Known rows, with every way that one mark hangs from another:
{T P}: [-8 -30 10 15 15 0 -4 -18 -23 -26 -7 -22 -8 27 5 -17 20 14 -15 0 5 13]
{X {U A {C B J}}}: [17 0 -24 -24 -16 34 7 2 6 54 8 2 -2 -33 -16 -18 -22 -9 -5 -6 -12 -11]
{U Z}: [0 -23 6 30 11 -5 -3 -16 -5 -17 -1 -1 3 26 -11 -34 3 -23 -5 -16 13 -16]
{C A {B X}}: [7 1 16 18 11 -21 19 12 9 42 10 4 -19 1 -35 43 -3 -1 3 2 -4 -13]
{J {B {C A T}}}: [5 -1 42 -14 5 -10 17 3 11 -19 -19 -4 -12 2 1 24 13 3 10 -3 -15 -17]
{C A {T P {U Z}}}: [-14 -8 37 -5 13 6 -11 -19 -48 20 -9 32 42 0 4 -8 56 -9 20 5 24 6]
{J {B {C A T} X}}: [5 17 37 -2 4 -21 17 18 21 -11 -17 0 -12 7 -9 49 -12 1 10 13 -15 -10]
{T P {U A {Z {J B}}}}: [-33 -4 -9 20 -14 -8 -54 -26 -29 -29 -19 -2 23 -9 31 -27 1 17 -18 -13 38 53]
{B {C A}}: [10 -7 20 1 3 -14 1 -5 3 1 12 -25 -19 27 -6 17 18 -9 7 -8 -16 -28]
{X {U {A B} C}}: [20 -5 -58 -2 -25 27 2 -13 32 -1 30 -28 4 -17 9 -27 -12 -5 -27 -12 1 -30]
{T {U {C A}}}: [14 8 -2 -25 3 4 -17 -26 -20 25 -2 -19 -11 14 5 9 25 -7 -7 -3 3 -33]
{T {A B} P {U C Z}}: [-28 22 -29 -13 -9 -6 -44 -21 -32 -10 -8 -20 36 12 53 -19 31 25 -10 -10 30 31]
{J {B {C A {T {U Z}}} X}}: [-12 34 34 -7 -1 -22 -3 3 4 7 -18 11 20 1 4 37 -4 -8 16 18 11 -8]
{B {C {T A P}} {X {U Z}}}: [-22 22 18 -2 5 0 -4 7 -20 -11 -1 12 33 10 16 17 1 -10 23 32 24 4]
{U A C Z}: [23 -4 -22 14 -14 16 -22 -6 8 17 3 -3 26 22 -4 -28 -24 -36 -11 -28 -5 -8]
{C A J T}: [5 -24 42 -9 24 8 16 10 -22 13 -7 42 -8 -5 -31 -8 40 -22 29 -13 -19 -15]
{Z J {U A}}: [4 -21 -31 17 2 -5 -29 -26 -18 -25 34 13 -24 4 7 -33 -3 -13 -5 -18 21 -4]
{A {B {C J T}}}: [-10 -13 13 -5 7 2 23 16 11 -30 6 10 -2 -4 7 -27 15 9 17 -12 -24 3]
{Z {J B} {U A {C T}}}: [17 3 -28 -17 -7 8 -23 -17 -4 -36 -10 26 -7 -17 27 -24 -20 -6 -6 -13 13 12]
{X U}: [2 -25 -6 9 11 13 18 -28 0 -23 14 -20 -26 1 -11 -25 8 -10 -14 8 18 -50]
{A {B {C J {T P U}} X}}: [-36 15 11 -12 6 -4 1 16 -13 -14 -1 5 17 -4 27 4 15 37 14 24 -5 42]
{U {A {B {C J} X}}}: [-8 7 -20 16 -14 -11 -6 31 33 2 26 -13 -2 6 -7 3 -29 5 -1 -13 -32 17]

Rows:
[16 5 -22 -3 -14 17 12 -15 11 29 0 -6 16 -14 -2 -24 -19 -16 -7 4 21 -24] -> {X {U {C B} Z}}
[25 14 -20 8 -7 9 4 13 23 49 9 -6 0 4 -16 25 -50 -6 -16 -9 -16 3] -> {U A {C {B X}}}
[32 -6 -20 -24 3 29 -2 -19 -9 11 15 23 6 6 7 -22 -6 -27 2 -8 -2 -23] -> {Z {U A {C T}}}
[10 -2 -12 -16 -14 11 -19 3 10 -1 -29 -15 -12 0 -3 -18 -25 -2 -19 -24 -25 13] -> {U A {C {J B}}}
[-40 21 -17 -9 -8 -16 -13 19 -3 -22 10 -26 -5 -4 23 13 8 33 6 24 3 27] -> {T {A {B {C J} {X U}}} P}
[-13 -3 -7 37 8 -33 -11 0 10 -65 -19 -10 -39 7 1 6 -30 12 -19 0 15 18] -> {Z {J {B X}}}
[29 4 -21 -25 -3 -6 -17 -23 -13 16 10 -8 -19 19 5 0 18 -18 0 -1 3 -31] -> {Z {U {C A}}}
[-30 4 -28 11 2 -11 -5 -2 -5 -30 16 -25 -5 -4 16 13 16 30 -12 19 28 8] -> {T {A {B {X U}}} P}
[-15 -9 37 3 25 5 25 26 -21 20 -21 40 8 -11 -19 9 0 17 16 15 -10 47] -> {C {B X} J {T P}}
[-8 -8 29 14 23 3 30 12 -11 12 -10 23 9 -2 -11 21 -4 20 3 19 4 30] -> {C {B X} {T P}}
[-15 -18 1 0 6 18 -23 -31 -34 8 8 -17 8 11 11 -12 20 15 -17 -5 12 9] -> {T P {U A}}
[17 12 -33 -10 -12 24 -8 10 13 29 7 -2 -7 -6 -22 -3 -38 -26 -8 8 -12 -15] -> {B {X {U A {C J}}}}
[0 -1 39 6 17 -4 26 20 -15 41 -6 31 13 -10 -22 45 16 11 16 16 -3 23] -> {C A {B X} {T P}}
[27 1 -17 -17 -8 13 3 -17 2 17 8 -20 -13 -2 -8 2 13 -20 -7 6 3 -51] -> {X {U {C A}}}
[2 10 -9 32 -12 -2 7 26 37 1 28 20 42 5 0 -1 -29 -18 10 -13 -9 6] -> {U {A {B {C T} X}} Z}
[10 -3 0 -15 5 8 9 7 -3 26 -17 0 -15 -3 -9 -16 -10 4 -2 -12 -20 9] -> {U {C B J}}
[-11 4 8 8 8 -9 23 31 22 -24 8 14 -2 1 -2 -2 -8 7 17 3 -24 11] -> {A {B {C J T} X}}
[4 12 1 20 -6 -11 16 5 13 53 17 14 10 -20 -35 22 -8 -22 9 17 22 -28] -> {C A {B {X {U Z}}}}
[12 8 -6 -25 -2 -2 -12 -5 -39 21 -4 42 9 -24 25 4 27 11 20 8 17 38] -> {Z J {U {C A B {T P}}}}
[-6 -20 -2 6 2 -14 2 10 3 1 10 3 -16 -8 -17 -16 38 4 6 -23 -17 -2] -> {C {A B} J}
[3 1 -18 -28 -9 12 -1 -12 8 -23 -34 -24 -27 -17 2 -26 -14 2 -18 9 1 -14] -> {X {U {C {J B}}}}
[-7 16 40 -4 0 -19 6 21 4 -12 -29 -7 5 11 5 52 1 21 7 23 -12 28] -> {J {B {C A {T P}} X}}
[-6 6 -18 27 -2 -25 10 11 38 -33 23 -36 -16 23 8 12 -20 15 -13 2 -11 -4] -> {A {B C X}}
[-8 20 26 -14 -7 -5 14 10 8 -10 -18 -12 5 -12 5 47 1 17 7 43 5 3] -> {J {B {C A {T P}} {X U}}}
[-4 3 -2 11 -21 8 -7 -4 16 -37 0 19 20 -29 14 -25 -26 -19 7 -6 20 -2] -> {X {U A {Z {J {B {C T}}}}}}
[0 -14 6 6 7 1 29 2 21 -39 16 -6 1 5 16 -16 11 12 4 -10 -13 -14] -> {A {B {C T}}}
[26 -3 -15 -2 -8 19 5 -3 13 42 7 -10 0 0 -7 -1 -26 -4 -16 -24 -15 -4] -> {U A {C B}}
[-8 -14 24 -6 6 -17 -5 3 -5 -8 -28 -3 -30 -3 -21 0 20 3 1 -13 -14 0] -> {C A {J B}}
